Each row comes from the steps of one path. Every step used is in the known rows, and no mark comes twice. Write the path behind each row, first mark first.
Known rows:
ruvo-sebin: [ 0.07 -0.26  0.11 -0.26 -0.05  0.03 -0.21 -0.11 -0.05  0.05  0.01 -0.38
 -0.16  0.00  0.02  0.16  0.15]
lelu-kivis: [ 0.15 -0.14 -0.30 -0.22 -0.03 -0.11 -0.07 -0.11 -0.25 -0.20 -0.10  0.06
  0.31  0.13  0.22  0.12 -0.04]
lelu-satus-rogeba-sebin-ruvo: [ 0.01  0.03 -0.26 -0.20  0.38  0.20  0.11 -0.10 -0.28 -0.34  0.04  0.07
  0.23  0.01  0.30  0.11  0.13]
sebin-rogeba: [ 0.13 -0.01  0.20 -0.18  0.10 -0.03 -0.12 -0.01 -0.19  0.10 -0.08 -0.22
 -0.10  0.06  0.15  0.05  0.18]
kivis-lelu-satus: [ 0.02  0.07 -0.36 -0.21 -0.04  0.04 -0.02 -0.03 -0.29 -0.39 -0.18  0.31
  0.43 -0.08 -0.09  0.02 -0.02]
kivis-rogeba: [ 0.15  0.08 -0.04 -0.22  0.00  0.00  0.10  0.06 -0.31 -0.17  0.02 -0.09
  0.28  0.07  0.05  0.16  0.12]
kivis-lelu: [ 0.09 -0.12 -0.24 -0.11 -0.14  0.05 -0.04  0.06 -0.24 -0.13 -0.09  0.07
  0.23 -0.12 -0.02  0.04  0.06]
ruvo-sebin-bodif: [ 0.16 -0.36  0.36 -0.28 -0.13  0.07 -0.18 -0.05 -0.04  0.28 -0.04 -0.60
 -0.20 -0.08  0.24  0.12  0.17]
ruvo-sebin-rogeba-kivis-lelu-satus: [ 0.16  0.25 -0.01 -0.16  0.06  0.09 -0.03 -0.22 -0.26 -0.25 -0.17  0.06
  0.41  0.29 -0.07  0.02  0.20]
rogeba-sebin-bodif: [ 0.14 -0.38  0.05 -0.10  0.08  0.20  0.07  0.07 -0.15  0.23  0.05 -0.39
  0.09 -0.24  0.37  0.15  0.24]
lelu-satus-rogeba: [ 0.07  0.10 -0.29 -0.29  0.17  0.02  0.06 -0.10 -0.37 -0.48 -0.14  0.18
  0.40  0.18  0.17  0.12 -0.10]
rogeba-satus: [ 0.11  0.02 -0.15 -0.10  0.07  0.15  0.01 -0.20 -0.16 -0.08 -0.05  0.15
  0.25 -0.09  0.20  0.13  0.19]
rogeba-kivis-lelu: [ 0.24 -0.01 -0.36  0.00 -0.13  0.11  0.08 -0.14 -0.32 -0.14 -0.06  0.19
  0.57  0.01  0.13  0.08  0.15]
sebin-rogeba-kivis-lelu: [ 0.26  0.14 -0.08  0.01  0.00  0.08  0.05 -0.08 -0.33 -0.05 -0.11  0.08
  0.43  0.15  0.13  0.00  0.22]
gipure-sebin-bodif: [ 0.17 -0.34  0.24 -0.17  0.04  0.08 -0.16 -0.07 -0.09  0.17  0.04 -0.54
 -0.27 -0.33  0.51  0.21  0.20]
lelu-satus: [ 0.04  0.03 -0.20 -0.29  0.06 -0.01 -0.07 -0.13 -0.22 -0.24 -0.11  0.12
  0.23 -0.04  0.07  0.10  0.03]
ruvo-sebin-rogeba: [ 0.09 -0.10  0.39 -0.24  0.07 -0.01 -0.24 -0.07 -0.06  0.16 -0.04 -0.48
 -0.32  0.15  0.02  0.08  0.23]
rogeba-satus-lelu-kivis: [ 0.12  0.15 -0.36 -0.02  0.12  0.11  0.01 -0.29 -0.28 -0.50 -0.26  0.60
  0.66  0.17  0.30  0.07 -0.07]

Write each row's path:
[ 0.07 -0.20 -0.28 -0.09  0.26  0.21  0.16  0.04 -0.29 -0.23  0.09 -0.11
  0.28  0.06  0.25  0.20  0.09]
satus-rogeba-sebin
[ 0.20  0.30 -0.32 -0.16  0.09  0.04  0.24 -0.15 -0.36 -0.46 -0.10  0.37
  0.76  0.28  0.17  0.17  0.07]
lelu-kivis-rogeba-satus
[ 0.19 -0.01 -0.11 -0.04  0.14  0.18  0.28  0.11 -0.41 -0.35 -0.13  0.06
  0.74  0.17  0.36  0.14  0.00]
satus-lelu-kivis-rogeba-sebin-bodif
[ 0.12  0.37 -0.11 -0.02  0.13  0.22  0.18 -0.12 -0.35 -0.46 -0.14  0.43
  0.63  0.12  0.13  0.13  0.10]
kivis-rogeba-satus-lelu
[ 0.11  0.11  0.22 -0.05  0.34  0.16 -0.12 -0.23 -0.10 -0.05  0.00 -0.14
 -0.18 -0.12  0.34  0.19  0.34]
gipure-sebin-rogeba-satus
[ 0.06  0.14 -0.45 -0.21  0.06  0.08  0.12  0.02 -0.44 -0.62 -0.19  0.37
  0.58  0.15  0.01  0.05 -0.14]
kivis-lelu-satus-rogeba
[ 0.10  0.08  0.32 -0.15  0.16  0.14 -0.14 -0.21 -0.05  0.07 -0.07 -0.20
 -0.10  0.14  0.07  0.09  0.31]
ruvo-sebin-rogeba-satus
[ 0.08  0.02 -0.01 -0.14  0.22  0.18  0.15  0.06 -0.22 -0.02  0.19 -0.21
  0.11 -0.10  0.17  0.15  0.35]
kivis-rogeba-sebin-ruvo
[ 0.08 -0.02 -0.15 -0.11  0.18  0.18  0.23  0.12 -0.28 -0.16  0.14 -0.15
  0.36 -0.01  0.05  0.23  0.24]
kivis-rogeba-sebin
[ 0.08  0.21  0.22  0.07  0.37  0.23 -0.14 -0.26 -0.15 -0.25 -0.13  0.11
 -0.05 -0.07  0.38  0.14  0.23]
gipure-sebin-rogeba-satus-lelu
[ 0.15  0.30 -0.07  0.00  0.23  0.07 -0.01 -0.24 -0.30 -0.40 -0.32  0.49
  0.51  0.31  0.30  0.01  0.02]
sebin-rogeba-satus-lelu-kivis
[ 0.10  0.21  0.11 -0.06  0.20  0.09 -0.13 -0.31 -0.18 -0.36 -0.28  0.23
  0.30  0.40  0.17  0.04  0.06]
ruvo-sebin-rogeba-satus-lelu-kivis
[ 0.10  0.28  0.14  0.02  0.24  0.19 -0.04 -0.19 -0.23 -0.20 -0.24  0.32
  0.24  0.09  0.23  0.00  0.16]
sebin-rogeba-satus-lelu
[ 0.23  0.05  0.12 -0.06 -0.03  0.11 -0.07 -0.15 -0.21  0.01 -0.07 -0.18
  0.22  0.24  0.01  0.04  0.27]
ruvo-sebin-rogeba-kivis-lelu
[ 0.22  0.21 -0.41 -0.18  0.18  0.08  0.18 -0.29 -0.44 -0.50 -0.10  0.30
  0.75  0.32  0.32  0.15 -0.03]
lelu-satus-rogeba-kivis
[ 0.17  0.19 -0.48 -0.10 -0.03  0.10  0.11 -0.21 -0.37 -0.39 -0.14  0.42
  0.78  0.05  0.06  0.05  0.07]
rogeba-kivis-lelu-satus
